Each row was made from one path, in order. Every step used is in the known rows, and no mark comes twice. Write each row's path.
Known rows
P S E: [  4.1 -28.6 -36.8  13.0 -10.9 -30.0   4.0  -4.8  -5.1   4.0  18.1  16.5
  -3.7   3.5  14.3  -0.1 -11.1  -8.2   3.4  21.3  -8.1 -22.9   2.2  -9.3
   1.8 -18.6 -13.6  -6.7 -13.5]
X G E: [-26.2  -8.5   8.3  -0.9  19.8 -12.2   0.7  18.6   2.0 -10.5   4.7  11.1
  -3.0  -6.3 -22.4  10.0  14.5  -4.4  18.4  -2.8  18.4  -6.1   9.8 -16.3
 -13.8 -18.9  25.1  21.9  -6.7]
E S P: [ -1.3  -4.6   0.4  31.7 -17.7 -52.6  24.3  -3.7  -8.2  -5.7  10.7   7.6
 -16.3  33.5  29.6  -4.6  15.5 -16.5 -12.9  -7.0   3.2   2.6   4.0  -0.1
   6.6 -14.0   1.7  -6.5  17.4]
P L S: [ 27.7  -1.5 -25.2 -16.4   6.9  -3.1 -17.7  -3.8  39.0   5.7  11.5 -28.5
  27.9  -8.2   1.6   9.7  -7.7   9.2 -17.0  12.1 -16.2  -5.7  -2.8   8.3
  41.5  -4.0  -2.0  -2.7   4.4]
X G: [  1.4 -15.1  12.4  25.3  43.4 -45.1   1.5  22.3  14.0 -18.5  10.5   7.9
  -3.0  -5.2  -0.6  15.5  25.9  -4.4  15.8   2.0   7.1 -14.7  14.5 -11.5
  15.9 -22.9  18.4   8.6   8.0]
L P S: [  6.6   5.4   4.0   8.0   3.7 -28.6  -8.1  12.0 -10.1  15.7  10.9 -11.0
  11.0  18.1  19.5  10.3  -6.8   3.2  10.1   3.7 -17.8  21.0  -8.7   2.5
   4.3  -8.9 -19.0 -11.1  21.9]
K P S E L: [  5.6   0.1 -30.0  -6.8 -17.0 -21.8  30.3 -25.4 -16.5 -16.3   2.3  -6.5
 -28.4  -1.4  22.0 -10.5 -12.4 -14.2 -24.9  11.6  -2.5  -1.3  -9.5   5.3
  15.8 -15.6 -41.7   6.9 -11.8]
G E S: [-12.9 -19.7  -5.7 -11.7 -18.5 -32.0  13.6   3.8 -13.2  -5.6   6.5  10.4
   2.3  23.5  15.1   7.2   3.6 -14.9   0.4  -5.8  13.4  -5.0 -13.5 -10.9
 -24.1 -22.2   3.9  19.9 -15.4]
X G D: [ -4.1 -27.3  -1.9  25.1  50.2 -73.9  -6.3  34.6   5.6 -22.0  -5.2   7.0
 -11.8   2.4   6.6  16.0  28.7  -2.2  18.6  -9.3  -4.3  -4.9  32.1 -18.3
   6.4  -7.9  13.2   3.1  12.5]
G E P L S: [-20.5  35.9  -5.4 -49.8 -22.9  49.6   0.8  -4.6  14.1   7.9  -0.5 -38.9
  26.3   7.7 -26.2  -8.4 -25.1  16.0 -17.9  -2.3  -8.7  22.0 -15.2   5.6
  -7.9  12.9   4.3  15.2 -11.7]
U D G E: [ 21.0 -52.6  23.4 -10.1  22.3   5.7 -15.3  17.1  -5.8  -5.1 -12.2  36.4
   1.6 -32.8 -13.9   5.4  23.4   4.6  40.1   3.8  -0.4 -23.7  10.6  -2.3
 -14.7  -1.2  21.7 -15.5  -4.1]
U D G E P: [ -1.7 -22.3  48.2 -16.2  14.1  24.7   5.3  21.5 -18.0 -10.1 -18.7  23.2
   2.1 -19.0 -19.6  -5.6  17.7  10.5  40.1  -4.5  -5.3  -6.6   2.6   4.3
 -33.1   9.7  17.0 -11.7  -6.1]
P S: [ 23.0 -25.9 -18.4   9.1   5.7 -51.4  -7.7  10.5  -1.8   5.8   5.9   2.5
   6.8   6.1  25.1   7.6   2.3  -9.7   9.5  10.6  -8.4 -10.1  -6.4   4.2
   5.9 -23.5 -16.2 -10.7  -0.1]
K P L S: [ 41.8  13.9 -23.2 -26.9   1.2 -11.3  -3.8  -2.8  23.6 -18.5  10.2 -46.7
  10.1 -13.6  10.2  -8.9  -6.5   5.0 -16.8  17.4 -17.3   1.9  -2.7   5.7
  49.6 -12.1 -28.4   4.6   7.3]
X G D U: [ -3.3 -26.8  -4.4  37.8  54.1 -52.0  -3.3  23.8  -3.4   5.3 -22.6  26.8
  -9.1 -10.3  -5.9   3.5  27.9  -1.2  34.8 -10.0  14.2  -7.9  34.1 -31.9
  -8.7  13.1  12.5  -0.1  29.9]
D G: [ 32.9 -26.7  28.7  50.3  31.7 -27.4  -9.1  25.1  11.4  -7.8  -2.5  21.6
   3.3  -6.3  11.5  15.5  22.1  -0.9  24.3   5.3  15.9 -33.8   9.7  -9.7
   6.6 -12.7  23.7  -9.6  -1.0]
U D G E L S P K: [ 21.1  20.2  -0.7 -30.3 -28.6  75.3 -36.7 -39.5   0.8   8.7 -25.0   4.7
 -24.9 -13.5 -15.4 -14.9  16.5   4.6   0.3 -30.7 -13.3  28.7  17.1  19.1
  11.9  32.5  -2.5  -4.8   8.0]
S E L: [-15.5 -21.4 -16.6  22.1  -1.2 -10.0  15.0 -12.4   8.3  -3.6   9.9  16.4
  -8.2 -15.7   3.3  19.6  -7.9  -8.9 -38.7  18.8  20.3 -16.9  -8.0  -1.4
   8.1  -8.3   6.5   5.5 -15.3]
L S E: [ 12.0 -13.8 -33.6  10.3 -23.0 -13.2  -4.0   3.1  19.1 -11.8  30.9  -9.3
  -0.1   0.7   5.0   6.1  -7.1   4.6  -9.8  32.4 -12.2 -18.1  16.1 -14.1
  37.7 -20.2  -4.1   8.1  -5.7]
S P: [ -0.7  -9.9   0.5  44.9  -5.2 -36.1  -2.1  16.0  -2.6  -0.8  12.7   8.0
  -8.2  -1.4   9.5   1.8   7.9  -9.4 -17.5  10.9  13.3  -2.3   9.0  -0.9
   6.8  -9.0   6.7 -21.1  17.8]
D G E: [  5.9 -21.1  22.7  22.8   5.7   3.4 -12.5  21.5  -2.4  -0.1  -6.9  25.5
   1.1  -7.1  -6.4   9.8  10.6  -2.7  24.5  -2.7  27.3 -27.1   3.2 -17.8
 -23.3  -7.9  27.6   3.5 -12.9]
U D G E P L: [ -6.8 -11.0  38.1 -38.3  26.2  54.9  -0.3  -0.6  -1.6   5.3 -26.0  19.4
  15.9 -27.7 -32.5 -11.5   4.4  13.3  27.0 -12.1  -5.7  -6.4  -7.8  15.6
 -32.8  30.3  24.7 -16.5  -7.1]

Which path is each row?
[ -5.6  15.4  33.3  -1.0 -12.8  20.6  10.3  10.5 -22.5   7.7 -19.0   8.2
  -2.5  27.4  -4.0 -12.5  -3.5   2.7  36.4 -22.9   0.6   0.3  -5.0  -2.5
 -43.9   3.4   7.6   5.2 -17.0]  D G E P S
[  2.0   3.5   7.9   3.5  -1.6 -29.8  12.9  14.3 -14.7   2.7   0.1 -12.5
   4.5  19.2  17.6  -2.7  -6.3  -2.5   8.4   1.3 -12.8   8.6 -15.0  10.1
 -11.4 -12.0 -17.8  -5.8  -2.8]  E P S
[ 10.7 -43.8 -19.4  41.2  25.8 -55.7 -12.6  27.3 -14.4  16.9 -21.5  26.0
   2.5 -14.7   8.7   8.5   9.4  -5.2  13.4   6.1  21.0 -14.1  15.4 -24.5
 -16.5  12.8  -3.7 -13.8  22.9]  G D U
[ 16.6  41.0 -28.5   7.9 -35.4  23.7 -32.4 -30.0  10.1  10.0  -0.4 -25.1
 -16.7   9.3  13.2   0.6   1.7  -6.5 -43.7 -14.8  -0.2  35.4   3.4  17.9
  34.5   9.2 -19.8   5.0  13.5]  E L S P K
[ 17.6  11.0 -12.1  22.8 -28.8 -20.0  -6.7   8.5  14.1  -3.5  20.2 -25.6
  -6.3  14.0   9.0  -3.3   5.3   4.9 -20.1  11.5 -13.9  12.6  20.3  -0.1
  41.6 -11.8  -2.5  -9.2  24.9]  L S P
[ -6.4 -14.9 -30.8   2.8 -13.2 -10.8  16.5 -26.8   2.3   7.1   3.2  12.1
 -12.7   2.2  13.3   7.6 -14.0 -10.8 -27.4   7.5  -0.2  -8.8  -9.9   5.3
   7.5  -9.2 -14.8   3.3 -15.6]  P S E L
[-23.8  13.7 -20.4  21.9 -17.7  14.7 -18.8   0.0 -22.5   1.1  14.2  14.3
  -3.7   0.5   0.4  -3.6 -11.0 -12.3  -2.3   8.2  17.8  -4.7  -8.8  -2.8
 -28.0   6.1  -9.0   5.1 -19.7]  S E P K
[ 37.5 -10.0 -17.0  -3.5   1.1 -61.5   5.9  12.5 -19.1 -17.5   3.6 -14.9
  -9.8   1.7  33.1  -8.7   1.8 -13.2  10.4  15.2 -10.7  -3.3  -6.2   4.3
  15.3 -30.3 -44.5  -3.9   4.3]  K P S
[-37.1  28.1  17.8 -24.8   1.9   4.3  20.5   8.3 -17.1  -3.3  -7.3  -7.1
  -7.3  27.6 -16.6 -11.6   0.1   1.7  30.3 -22.3  -7.1  20.9  -0.1  -4.9
 -33.1  -7.2   4.2  22.5  -8.3]  X G E P S
[ 19.2  12.0 -43.2 -25.4 -16.4   9.5   6.3 -15.9  20.6 -17.8  21.2 -31.3
   0.3 -12.1   0.8 -17.5 -17.6   4.4 -22.6  27.6 -15.8 -13.0   5.3  -6.3
  44.0  -6.5 -27.3   7.1  -3.7]  K P L S E
[  5.2  -3.9 -43.3 -11.7 -10.3  19.3  -8.9 -18.4  35.7   4.5  22.9 -14.0
  17.2  -6.9  -8.3   0.4 -20.5   9.5 -24.7  24.1 -14.5 -20.1   5.7  -4.1
  36.4   1.2   1.0   2.4  -8.7]  P L S E
[  4.5  -3.2  27.8 -22.7   7.5  48.3 -34.6   6.2 -28.8   2.4 -23.8  28.3
  -1.0 -20.0 -16.5 -10.5  14.6   0.4  47.3 -15.8   3.3   1.6  -2.1   8.8
 -45.9  21.6   3.4  -7.0 -13.3]  U D G E P K
[  8.2 -15.8  34.3 -34.3   3.3  21.4   5.5   5.9 -25.4   1.8 -25.5  19.3
  -3.2  -1.7  -9.5 -17.8   9.4  10.4  53.3 -13.6 -27.3   3.3   1.8  11.4
 -35.2   9.8  -1.3 -16.3  -6.7]  U D G E P S
[ -7.0   7.8 -12.2   9.9  -6.0 -21.1  17.2 -24.0   9.8  10.3   5.0   4.2
   1.6  23.1  17.3 -10.2   1.3 -11.9 -27.3 -15.1   3.8   0.6  -4.9   9.1
   3.3   6.9   5.6 -14.2  15.8]  E S P L
[-36.0   5.7  -7.5   2.7   1.2  21.6  16.0  -6.8   4.4   5.5   9.5   2.5
  14.0  -8.9 -15.6  -5.1 -22.9   2.3 -21.3  14.2   9.9 -13.0 -12.5   1.2
 -15.7  13.8   9.4  -6.5 -13.8]  S E P L
[ 15.1   2.0  21.7 -24.9 -20.5  52.5   2.6 -23.1  11.6  -1.5 -20.1   1.0
 -23.3 -12.7 -19.0 -11.3  18.7  16.8  -6.0 -16.9 -20.7  21.7  24.5  15.2
  24.8  20.6  11.5  -9.3  13.7]  U D G E L S P
[ 16.5 -12.6 -34.6   3.0 -16.8 -38.6  18.1  -1.9 -21.6 -18.1  15.2   0.7
 -20.3   0.0  24.5 -17.2 -10.2 -13.1   6.1  24.9  -9.3 -16.6   3.6  -8.7
  10.9 -25.8 -43.1  -2.6  -9.0]  K P S E
[ -4.4  35.3 -30.8  -0.4 -40.0  30.7 -22.4  -6.6  -5.0  -1.9  19.3 -17.4
  -2.2  15.2   0.8 -10.1 -15.2   1.8  -3.7  11.3  -8.1   9.8   3.4  -3.3
   7.8   1.6 -18.6  17.7 -13.8]  L S E P K
[-27.0  27.4 -14.7  16.5 -14.7  35.2 -24.1 -24.6 -11.3  16.6  10.2   7.8
  -5.8  -4.0   2.1  16.9 -18.3  -6.5 -31.5  -2.4  19.0  20.8 -14.6   2.5
  -6.8  17.7 -11.1  10.6   0.3]  S E L P K
[  6.2  30.1   0.2 -22.3   1.0  16.0  -0.2   0.2  26.4   2.0   5.5 -43.0
  26.8   9.6  -6.2  -1.9 -14.4  15.3 -19.7   4.7 -18.7  15.1 -10.1  15.6
  23.3   5.6  -2.3   3.6   3.2]  E P L S
[-22.8  21.3  37.1  -5.3  10.1  56.1   2.9   3.0   1.9  11.5 -20.5   7.0
  18.2  -1.7 -26.6  -5.8  -8.9   7.9  12.7 -21.3  21.5 -10.0 -12.1  -2.4
 -42.2  23.8  31.5  -0.1 -16.9]  D G E P L
[ 22.2  -7.3 -11.9  -5.4  20.7 -27.2  -2.2   4.2   5.8 -13.9   4.0 -14.4
   9.6 -23.9   9.3  -2.7  -3.5  -8.9 -13.0  16.3   9.3 -13.6 -14.8   6.5
  16.6  -9.7 -19.5  -7.9   2.6]  K P L
[-50.4  33.5  37.4 -12.5  15.7  26.0  13.7  -2.9  -0.5   1.1  -6.2  -9.9
  -5.2   7.2 -26.3  20.1   1.5   6.6  -9.6 -23.4  17.4  37.3  -5.1  -4.9
  -8.4   5.2  24.1  31.4  11.4]  X G E L P
[-32.6   9.0   7.2  21.6  -4.2  11.6  15.7 -11.0  -1.2   5.8  14.6   0.7
  -4.3  -1.1  -1.1  21.1 -16.3   1.9 -36.1  10.9  13.4  13.3  -9.3  -1.8
   6.6   5.2   5.5   5.9   6.1]  S E L P
[-15.7  17.8  14.7   2.3 -14.4  30.3  14.8 -29.3   0.9  14.8 -14.0  23.2
  -6.1  27.8  -3.7 -18.1   5.3  -6.8   1.4 -40.2  18.2  -8.0   3.6  -3.8
 -26.6  22.5  29.2  -1.5  -1.3]  D G E S P L
[ -2.9  40.7  25.4 -28.2  -9.4  69.4  -1.9  -3.8  19.2   6.8 -14.2 -24.8
  18.6  15.6 -25.9 -11.7 -11.8  22.0   9.5 -19.2  -4.5   6.0  -0.6   0.9
  -7.3  20.7  22.9  11.8 -12.2]  D G E P L S
[-14.3   9.6  10.6  -1.5  21.6   1.2   4.9   7.6   7.2   6.3  -0.8 -12.1
  26.2  -5.3  -5.6   3.1 -11.6   1.7 -16.9   2.6   8.2  -1.4 -21.4  14.4
 -11.5   9.4   7.7  -8.8  -2.3]  E P L
[  4.8  -3.7  38.4 -40.1   6.3  41.3  -1.2 -18.0 -15.4  17.2 -29.1  12.9
  -5.6  -6.6  -8.9   3.2   5.5  15.3  23.4 -25.2 -25.9  29.6  -4.7  18.8
 -13.1  21.8  -2.8 -11.7  11.2]  U D G E L P S
[ -9.6  11.0  25.6  17.9  10.5  -9.0   3.8   4.4   2.1   5.9   3.2 -13.7
   6.0   0.5   8.2  29.4  -4.8   1.8 -32.4   1.5  11.9  25.0 -18.7   9.8
  11.3   1.3   1.7   1.8  17.5]  E L P
